Each row comes from the steps of one path. Every step used is in the known rows, and no mark comes twice. Write the path behind each row, first mark first.
Known rows:
ravin/lunibiv/tene/nuka: [-1.417  2.972  1.091  2.298 -2.193  1.237  0.767  0.616 -0.398 -0.846
 -3.956  2.656 -2.290  2.400  0.865 -2.396  1.456 -2.999 -0.815  2.240
  1.500  1.517 -0.015 -0.133  4.140 -3.244 -3.739  1.072  2.215]
gufor/gupako: [-0.563 -0.329 -1.416 -1.907  1.077  2.767  0.599  0.447  2.949 -5.334
 -4.303  0.909 -0.871  3.542 -0.470  4.100 -2.329 -0.364  2.655  1.847
  3.173  3.133 -2.187 -1.126  2.063 -1.502 -1.412 -1.280 -0.599]
ravin/lunibiv/tene: [-0.686  1.958 -0.726  2.551 -1.725  3.977  1.110  0.073 -0.446 -0.629
 -3.022  1.399 -0.832  1.863  1.906  0.085  1.290 -2.447  0.941  1.659
  2.836  0.481 -2.628  0.411  5.809 -1.201 -4.761  0.109  3.194]
ravin/lunibiv/bosadus/nuka/tene: [ 1.880  0.361  0.881  4.055  0.028  5.348 -1.176  2.120 -3.212 -3.182
  4.151  2.884  1.712 -0.458 -0.105  6.414  2.952 -4.479 -0.566 -4.375
  0.517 -3.859  3.021 -0.735  5.477 -1.761 -4.217  2.265  4.796]
tene/nuka/bosadus/lunibiv: [-1.921 -0.200 -2.188  3.897 -0.594 -1.097 -0.626  1.291  2.188  0.018
 -2.406  2.267 -1.142 -1.024  1.835 -0.687 -2.185 -2.449  1.991 -1.549
 -1.052  2.401  2.716 -2.674 -0.327 -2.581  0.913 -0.279  2.357]
ravin/lunibiv/tene/nuka/bosadus/gupako/gufor: [-0.929 -1.112  0.975  8.842 -1.675 -0.488  1.005 -1.969 -3.091  3.958
 -0.600  2.500 -1.637  1.045  1.490 -4.737 -1.757 -1.153 -0.242 -1.197
  1.631  4.242  1.251 -0.488  4.404 -3.082 -5.297  4.525  2.382]
ravin/lunibiv/tene/nuka/bosadus: [-0.721  1.152 -0.102  5.211 -0.783  2.536  0.728 -0.064 -1.561  2.640
 -1.933  3.921 -2.229  1.506  0.754 -1.512  1.791 -2.522  0.067  1.595
  0.571  3.131 -0.061 -0.956  3.179 -3.599 -4.676  3.703  4.004]
bosadus/lunibiv/tene: [-3.213  0.998 -1.504  1.014 -2.275  3.041  0.229  0.010  1.339 -1.073
 -4.259 -0.543 -1.125  0.198  3.243  1.372 -0.640 -2.316  1.858  0.878
  1.587 -2.468 -3.158 -1.742  2.395  0.171 -2.071 -2.104  2.784]
tene/lunibiv: [-0.944  0.650 -0.619  1.109 -1.482  1.750 -1.276  1.827  0.035 -2.684
 -3.023  0.180 -0.329 -0.771 -0.138 -3.590  0.858 -0.709  1.640  1.672
  1.109  0.164  0.211  1.254  2.584 -0.837 -0.534  0.088  0.708]
tene/nuka/bosadus: [-0.001 -0.548 -1.992  2.343  0.079  1.206 -0.037 -0.052 -0.433 -0.088
 -1.780  2.008 -0.462  0.260 -0.545 -3.372 -1.423 -0.547  1.245  0.488
 -1.933  4.061  2.688 -1.725  1.041 -3.060  0.278  2.286  1.211]
gupako/bosadus/lunibiv/tene/nuka: [-4.735  2.798 -0.006  0.107 -3.702 -2.488 -1.046  0.851  2.344  1.468
 -7.325  1.471 -4.689  0.402  3.244 -2.078 -0.378 -3.735 -1.456  2.583
 -1.755 -1.394  0.006 -5.045  0.104 -4.290 -0.025  0.736  2.127]
lunibiv/bosadus/gupako: [-1.329 -1.321 -1.107  1.875 -1.528  2.584 -0.647 -1.719 -2.320 -3.022
  0.346 -1.452  1.033 -0.900 -0.439  0.799  0.002 -0.064  2.178 -4.602
 -0.004 -0.590  0.536 -0.454  7.395  1.659 -0.675 -0.803 -0.224]
sepa/nuka/bosadus: [ 0.501 -2.002 -3.404  2.930  1.012  4.507  1.490 -0.351 -2.053  2.944
 -3.189 -0.876  0.423 -0.233 -1.665  1.600 -2.969 -1.000  1.318  2.075
 -1.446  1.876 -0.682  0.727 -0.331  1.036 -0.301  1.252  2.338]
nuka/bosadus: [ 1.447 -1.785 -3.452  2.460  0.696  4.385  0.656  0.111 -0.427 -0.462
 -0.390 -0.094  0.763  0.299  0.189 -0.685 -0.943  0.095  3.010  0.287
 -0.530  2.914  0.437 -0.881  3.034 -0.905 -0.404  0.758  2.030]
gupako/sepa: [ 1.644  1.124 -1.186  0.907 -0.245 -2.283  1.334  0.614  3.898 -2.296
 -0.773 -1.798 -0.058  1.487  2.001 -2.013 -2.452  1.094  3.059  2.946
 -1.255  1.558  0.632 -2.357 -0.508 -1.494 -0.479 -1.545 -1.131]
bosadus/lunibiv/tene/nuka: [-4.251  1.498  0.791  0.968 -3.162 -0.153 -0.657 -0.010  1.845 -1.065
 -5.886  1.520 -2.407  0.601  2.427 -1.359 -0.416 -2.878  0.233  1.317
  0.163 -1.423 -1.001 -2.597  0.341 -1.855 -1.494 -1.691  1.754]
gupako/gufor: [ 1.561 -1.599 -0.928  1.716 -1.116  1.270  1.618 -0.581  1.752 -1.928
 -3.538 -0.685 -0.166  0.064  0.226 -3.655 -2.933  0.144  2.319  0.575
  0.721  2.338  0.181 -0.644  3.666 -2.213 -2.622 -0.893 -0.565]
gufor/gupako/bosadus: [-0.940  0.849 -1.988 -2.504  0.631  0.601 -0.253  0.950  3.668 -3.866
 -5.596  0.605 -3.267  3.176  0.423  3.662 -2.372 -0.858  0.665  2.682
  1.501  3.099 -1.561 -3.500  1.691 -3.766  0.469  0.869 -0.312]
gupako/sepa/nuka/bosadus/lunibiv/tene: [-1.408 -0.480 -1.762  4.613  0.218 -0.463  1.609 -0.438 -0.609  5.920
 -3.801 -2.573 -2.540 -0.366  3.248  3.174 -3.633 -0.880  2.705  5.057
 -2.354 -1.719 -3.558 -2.185 -4.742  1.569 -3.500  0.048  3.090]
bosadus/nuka/tene: [ 1.298 -0.395  0.802  0.837 -0.421  4.453 -1.440  2.096 -1.361 -3.088
  2.905  0.481  2.257  0.922  1.251  2.285  0.044 -1.749 -1.379 -1.091
 -0.577 -2.281  2.688 -1.200  0.417 -1.464  0.477  1.698  3.892]
tene/lunibiv/ravin: [-1.427 -1.779 -1.716  0.261 -2.136  1.563 -1.912 -0.444 -1.749  2.002
 -2.641  1.649 -0.681 -0.190 -2.385 -4.093  2.374 -0.999  2.194  1.081
  1.150 -1.738 -0.222  1.378  5.431  0.626 -0.730  0.430  1.042]
sepa/nuka: [-0.429 -0.417 -2.045  0.630 -0.725  2.935  1.332 -0.330 -0.758 -0.200
 -4.801 -1.571  0.011  0.858 -1.312  1.349 -2.410 -1.288  0.653  1.913
 -0.919  0.083 -1.251  1.274 -0.146  1.459 -0.264 -0.985  0.758]
gufor/gupako/bosadus/nuka/tene/lunibiv: [-0.614  0.890  2.190 -0.585  0.316  1.309 -3.886  4.046 -1.190 -3.192
 -1.248  3.238 -2.394  1.135  0.499  4.963  1.239 -2.743 -3.190  2.062
  0.187 -1.724  1.514 -1.950 -2.483 -4.036 -0.116  4.968  3.097]
bosadus/gupako/sepa/nuka/tene/lunibiv/ravin: [-1.407 -2.973  0.305  3.743 -0.952 -3.371 -2.091  0.404 -4.787  5.488
  1.027  0.092 -0.944  0.046 -0.440 -1.536 -0.608  0.800 -0.758  2.483
 -2.635 -4.054  0.809  1.283 -2.556  3.163  0.693  3.931  0.678]

Which path is each row?
[-1.963  0.374 -0.095  6.910 -1.427  0.989 -0.286 -0.431 -3.093  3.203
  0.889  2.866 -0.923  1.391  1.827 -2.457  0.608 -2.071 -0.948 -1.470
  1.186  3.233  1.084 -0.217  4.179 -1.433 -2.967  3.982  3.533]
ravin/lunibiv/tene/nuka/bosadus/gupako
[-0.607 -1.234 -4.534  3.785  0.217  1.915  0.457  1.284  1.678 -0.595
 -1.777  0.285  0.446 -1.820  2.786  1.925 -1.932 -1.897  4.535 -1.574
  0.791  1.296  0.590 -2.127  1.951 -0.706  0.873 -0.432  2.957]
nuka/bosadus/lunibiv
[-2.747 -2.761 -3.505  3.428 -0.677 -0.614 -0.489 -0.387  0.265  3.525
 -2.101  3.905 -1.422 -0.227  0.293 -0.805 -0.722 -2.359  2.854 -2.371
 -0.560  0.557  1.744 -2.567  2.230 -1.182  0.544  0.191  2.418]
tene/nuka/bosadus/lunibiv/ravin
[ 0.593  0.171  2.596  1.255  2.237 -1.120 -1.473  2.974  0.370 -1.478
 -3.576  1.035 -3.825  1.953 -0.420  4.529 -3.092  0.652 -0.020  7.024
 -0.762 -0.008 -1.469  0.691 -8.054 -0.965 -3.543  2.588 -0.409]
gufor/gupako/sepa/nuka/tene/lunibiv
[-0.213 -0.608 -3.330  5.270  1.053 -2.595  1.945  0.552  1.916  3.925
 -2.517 -1.935 -0.982 -1.096  2.784  3.242 -4.739 -0.781  3.923  2.631
 -2.543  0.194 -0.396 -1.545 -5.301  1.235 -0.623 -0.739  1.952]
gupako/sepa/nuka/bosadus/lunibiv
[-0.027  0.625  1.686  1.371 -1.659  2.739 -3.106 -0.100 -4.094 -1.724
  0.287 -0.291  1.654 -2.924 -2.473  0.175  3.322 -2.515 -0.513 -2.304
 -0.982 -4.499  1.709  0.588  4.289  0.101 -3.333  0.338  2.354]
tene/lunibiv/bosadus/nuka
[ 0.291 -2.253 -0.538  3.259 -2.144 -0.964  0.935 -1.334  0.459 -1.433
 -0.789 -1.915  0.818  0.305  1.323 -3.676 -3.607  1.093  2.078 -2.520
  1.154  2.521  1.211 -0.252  4.167 -0.560 -0.135  0.000 -0.665]
bosadus/gupako/gufor
[-1.430 -2.472  1.264  5.794 -1.837  0.232  0.142 -2.833 -3.829  3.278
 -1.225  0.565 -1.502  0.322  1.087 -6.729 -2.898  1.088 -0.341  0.131
 -1.447  3.055  0.868 -1.681  2.383 -2.164 -3.795  3.420  1.183]
lunibiv/tene/nuka/bosadus/gupako/gufor
[-1.423  0.045  1.310  3.749 -1.493 -3.108 -1.442 -1.186 -3.835  2.048
 -1.827 -3.267 -0.754 -2.252 -1.897 -1.090 -0.833  1.069  0.374  0.543
 -3.006 -3.389  0.005  1.782 -0.713  3.345 -2.133  0.835 -0.983]
tene/lunibiv/bosadus/gupako/sepa/nuka
[-1.287 -2.464 -3.280  4.374 -0.188  2.300  0.581 -0.835 -4.314  3.512
  0.077 -1.774  1.574 -0.059  0.076  1.474 -3.280 -0.075  1.076 -0.771
 -1.582  1.432  0.431  1.136  0.360  3.448  1.888  2.262  2.242]
sepa/nuka/bosadus/gupako
[-0.216  0.231  0.108 -0.534  1.819 -1.972  2.124 -0.145  2.478 -1.408
 -4.669 -2.181 -2.430  4.298 -0.493  5.058 -5.685  0.884  1.699  6.390
 -0.299  2.324 -3.136 -1.255 -5.342  0.384 -2.437 -1.435 -1.591]
gufor/gupako/sepa/nuka
[-1.043  0.013 -0.907  2.310 -0.841 -4.684  1.291 -0.778  0.386  1.660
 -0.925 -4.475  0.860  1.387  1.382 -0.406 -4.255  1.578  0.629  1.854
 -2.319  0.216  0.615 -0.034 -3.536  2.888  1.353 -0.343 -0.745]
bosadus/gupako/sepa/nuka
[ 0.663  1.022 -1.046  3.497 -0.843  4.283  0.755  0.212 -0.194 -2.728
 -1.302  1.412 -0.194 -0.433 -0.808  2.141  1.850 -2.693  2.075 -2.685
  1.866 -0.047 -0.070  0.010  8.131 -1.602 -4.470 -0.604  1.642]
ravin/lunibiv/bosadus
[-1.925  1.224  1.324 -0.179 -2.632  1.927 -0.291 -0.797 -0.801 -0.853
 -3.922  1.308 -2.109  2.261 -0.356 -4.254  0.203 -1.253 -1.325  3.434
 -1.327  0.685 -0.728 -2.290  1.977 -2.410 -2.271  0.750  0.849]
lunibiv/tene/nuka
[-0.397 -2.705  0.708  1.109 -1.100  3.648 -3.854  1.539 -5.209  1.584
  2.625  3.227  1.142 -0.383 -1.409 -0.035  3.429 -2.598 -2.089 -0.891
 -0.203 -5.428  2.601  0.813  2.290  0.138  0.087  3.251  4.297]
bosadus/nuka/tene/lunibiv/ravin
[-0.777  0.895 -0.973 -2.174  0.132 -0.319 -1.021  0.998  1.925 -2.942
 -2.670  0.494 -0.617  3.486  0.107  6.159 -1.220 -1.936 -1.226  1.078
  0.474  0.273  0.211 -3.827  0.037 -2.795  0.308  1.450  2.240]
gufor/gupako/bosadus/nuka
[ 0.559  0.221 -0.025 -0.190 -0.987  1.779 -1.947  2.882 -0.385 -1.331
  1.997  1.030  0.174  0.642  1.718  1.921  0.360 -2.609 -3.212  0.353
 -2.601 -2.986  3.771 -3.593 -0.192 -3.461  2.525  3.262  4.083]
gupako/bosadus/nuka/tene
[ 0.405 -3.413  2.791  5.175 -1.436  2.815 -2.849  0.224 -5.158 -2.121
  1.113  0.784 -1.471 -4.112 -0.615 -2.744  0.377  0.305  0.289 -3.659
  0.128 -1.961  2.273  0.941  5.148 -1.474 -3.917  3.208  0.064]
nuka/tene/lunibiv/bosadus/gupako/gufor
[ 1.943 -1.040 -2.712  3.544  1.552 -0.460  1.900 -0.419 -0.078  3.996
 -1.298 -2.734 -0.592  0.397  0.380  0.648 -4.341  1.867  2.986  4.731
 -3.906  2.062  0.059 -0.663 -4.100  0.864 -0.756  1.262  0.934]
gupako/sepa/nuka/bosadus
[-1.594 -1.551 -4.111  4.422  0.276  2.860  0.936  0.963 -0.020  3.388
 -3.999 -0.917 -0.352 -2.197  1.066  4.878 -3.491 -2.973  2.690  0.299
 -0.038 -0.082 -0.752 -0.604 -1.567  1.434 -0.334 -0.368  3.349]
sepa/nuka/bosadus/lunibiv
[-2.126 -1.054 -3.099  3.194 -0.868  4.061  0.246 -0.309 -0.893  1.524
 -2.322  0.177 -1.135 -0.894  3.289  1.801 -1.008 -1.773  3.074  1.048
  0.682 -0.727 -2.600 -2.149  2.185 -0.469 -2.723 -0.476  3.561]
nuka/bosadus/lunibiv/tene
[-0.795  0.934 -0.175  6.179 -0.551 -3.486  1.529 -1.235 -1.610  1.553
 -0.118 -2.585  0.327 -0.393  0.552  2.960 -1.914 -0.747  0.953 -1.124
 -0.623 -0.891  0.401  0.849  1.853  2.473 -3.577 -0.007  0.335]
ravin/lunibiv/bosadus/gupako/sepa/nuka
[ 0.935  0.033  0.758  6.939  0.140 -0.459  0.190  0.811 -2.770  0.698
  2.691 -0.570 -0.677  0.101  1.207  4.729 -1.000 -0.651 -0.007 -1.403
 -1.172 -1.937  1.523  0.061  0.253  1.101 -3.130  2.436  0.942]
ravin/lunibiv/bosadus/gupako/sepa/nuka/tene
[ 0.049 -0.315  3.247  1.787  2.251  1.323 -1.856  1.296 -2.841 -1.793
 -3.588  0.952 -4.360  0.346 -2.306  6.621 -1.669 -0.092  0.751  4.615
 -1.425 -2.250 -2.376 -0.002 -5.104 -0.914 -6.091  2.232 -1.111]
gufor/gupako/sepa/nuka/tene/lunibiv/bosadus
[ 0.799  0.499 -0.459 -0.474  1.827 -1.945  1.402  0.422  4.898 -4.223
 -2.647 -0.530 -1.820  4.341  1.359  2.821 -4.326  1.827  3.053  4.369
  0.940  3.591 -1.378 -3.082 -2.498 -2.026 -2.161 -1.802 -2.352]
gufor/gupako/sepa
[ 0.968  1.944 -0.232  3.820 -1.121  3.122 -0.109 -0.301 -1.535 -1.747
  2.342  1.246  2.059 -0.975 -0.527  4.052  2.746 -4.376 -0.349 -4.915
  1.262 -2.833  2.531  0.149  6.873 -0.767 -4.346 -0.134  4.017]
ravin/lunibiv/bosadus/nuka
[ 1.524 -3.746 -2.188  5.956 -0.231  0.971  1.182 -1.926 -1.395  1.271
  1.085 -0.972  1.033 -0.971  1.171 -3.167 -4.006  1.511  2.980 -2.809
  0.766  4.222  1.283 -0.097  4.291 -0.614 -1.264  1.668  0.411]
nuka/bosadus/gupako/gufor
[-0.664 -0.363  2.139  4.156 -0.418 -3.000 -1.597  2.289 -2.755  1.410
  0.769 -1.758 -1.215 -0.794  1.516 -1.326 -2.230  1.174 -1.041  2.805
 -2.541 -2.394  1.296  1.326 -6.088  2.018  1.357  3.415  0.665]
bosadus/gupako/sepa/nuka/tene/lunibiv
[-0.045 -0.285 -0.525  4.887 -0.253 -5.647  0.229 -0.527  0.477  1.938
  2.098 -0.566 -0.154  0.792  2.357 -5.823 -3.156  2.701  1.805  0.797
 -3.469  4.312  4.716 -3.445 -2.267 -1.457  1.585  2.206 -0.533]
tene/nuka/bosadus/gupako/sepa
[-1.639 -1.378  2.147  3.517 -1.461  4.081 -3.469  1.352 -5.336 -2.929
  1.682  1.389 -0.523 -2.994 -0.953 -0.307  2.767 -0.891  0.123 -3.574
 -0.410 -3.119  1.966  1.040  4.487  0.139 -1.384  3.151  0.699]
nuka/tene/lunibiv/bosadus/gupako
[-0.057  0.330  0.430 -1.607  0.981  1.754 -1.869  3.024 -0.178 -3.631
  0.078  2.165 -1.535  3.414  1.252  7.231 -1.405 -2.403 -3.016  1.370
 -0.049 -0.268  1.342 -3.859 -1.537 -4.091  0.444  3.608  2.918]
gufor/gupako/bosadus/nuka/tene
[-1.961  1.498 -3.412  0.283 -1.943 -1.890 -0.076  2.512  5.139 -1.432
 -5.106 -0.186 -1.707 -1.198  3.730  1.302 -1.831 -2.589  1.760  0.162
  0.037 -0.742  0.710 -3.711  1.785 -2.691  3.049 -1.425  1.679]
gupako/bosadus/lunibiv
[ 0.175 -0.776  2.910  4.324 -0.766 -0.851 -2.961  1.513 -3.035 -1.890
  3.599 -0.222 -1.265 -2.601  1.001 -2.059  1.029  1.745  0.945 -1.071
 -2.371 -2.531  2.301 -0.315  0.763 -0.511 -1.742  2.662 -0.675]
nuka/tene/lunibiv/bosadus/gupako/sepa
[ 0.032 -2.490 -3.570  4.075  0.011  2.086  0.217 -0.228 -1.777  0.270
  1.898 -0.966  1.860 -0.389  1.425 -1.364 -1.295  0.887  2.847 -2.783
  0.175  3.315  1.558 -0.267  3.490  0.867  1.890  1.576  2.066]
nuka/bosadus/gupako
[-2.819 -0.993 -2.830  4.079 -0.597  4.440  0.968 -0.676 -3.150  5.069
 -4.925 -0.925 -1.533 -0.752  1.634  5.478 -2.002 -2.365  1.404  1.956
 -0.384 -1.623 -4.107 -0.482 -1.347  1.688 -2.803  0.151  4.337]
sepa/nuka/bosadus/lunibiv/tene
[-0.842 -0.803 -2.578  3.542  3.020 -2.808  1.797  0.288  3.055  1.906
 -4.019 -0.785 -2.245  1.719  2.302  8.904 -6.314 -0.553  4.271  3.623
  0.694  2.477 -2.182 -2.279 -7.059  0.249 -2.098 -1.219  0.814]
gufor/gupako/sepa/nuka/bosadus/lunibiv
[ 0.541 -0.160  2.069  1.793 -0.950  3.235 -3.483  3.492 -3.240 -2.311
  2.784  1.118  1.197 -1.237  0.456 -0.083  2.252 -2.405 -1.887  0.159
 -0.670 -3.383  3.422  0.308 -0.861 -1.270 -0.174  3.012  3.913]
bosadus/nuka/tene/lunibiv
[ 1.216 -1.598 -2.234  2.102  3.455 -0.196  1.801 -0.569  0.905  1.263
 -3.154 -1.009 -2.084  3.371 -0.244  6.148 -5.882  1.509  2.960  5.560
 -0.549  3.742 -1.953 -1.582 -5.953  0.034 -3.007  1.152 -0.194]
gufor/gupako/sepa/nuka/bosadus
[-1.138 -0.600 -0.686  2.242 -1.066  3.416 -0.195 -1.338 -2.811  2.078
 -2.883  1.743 -1.659  1.054 -0.196 -3.367  0.171 -0.376 -0.202  2.769
 -2.041  2.054 -0.100 -2.158  1.306 -2.740 -3.052  2.629  2.295]
lunibiv/tene/nuka/bosadus
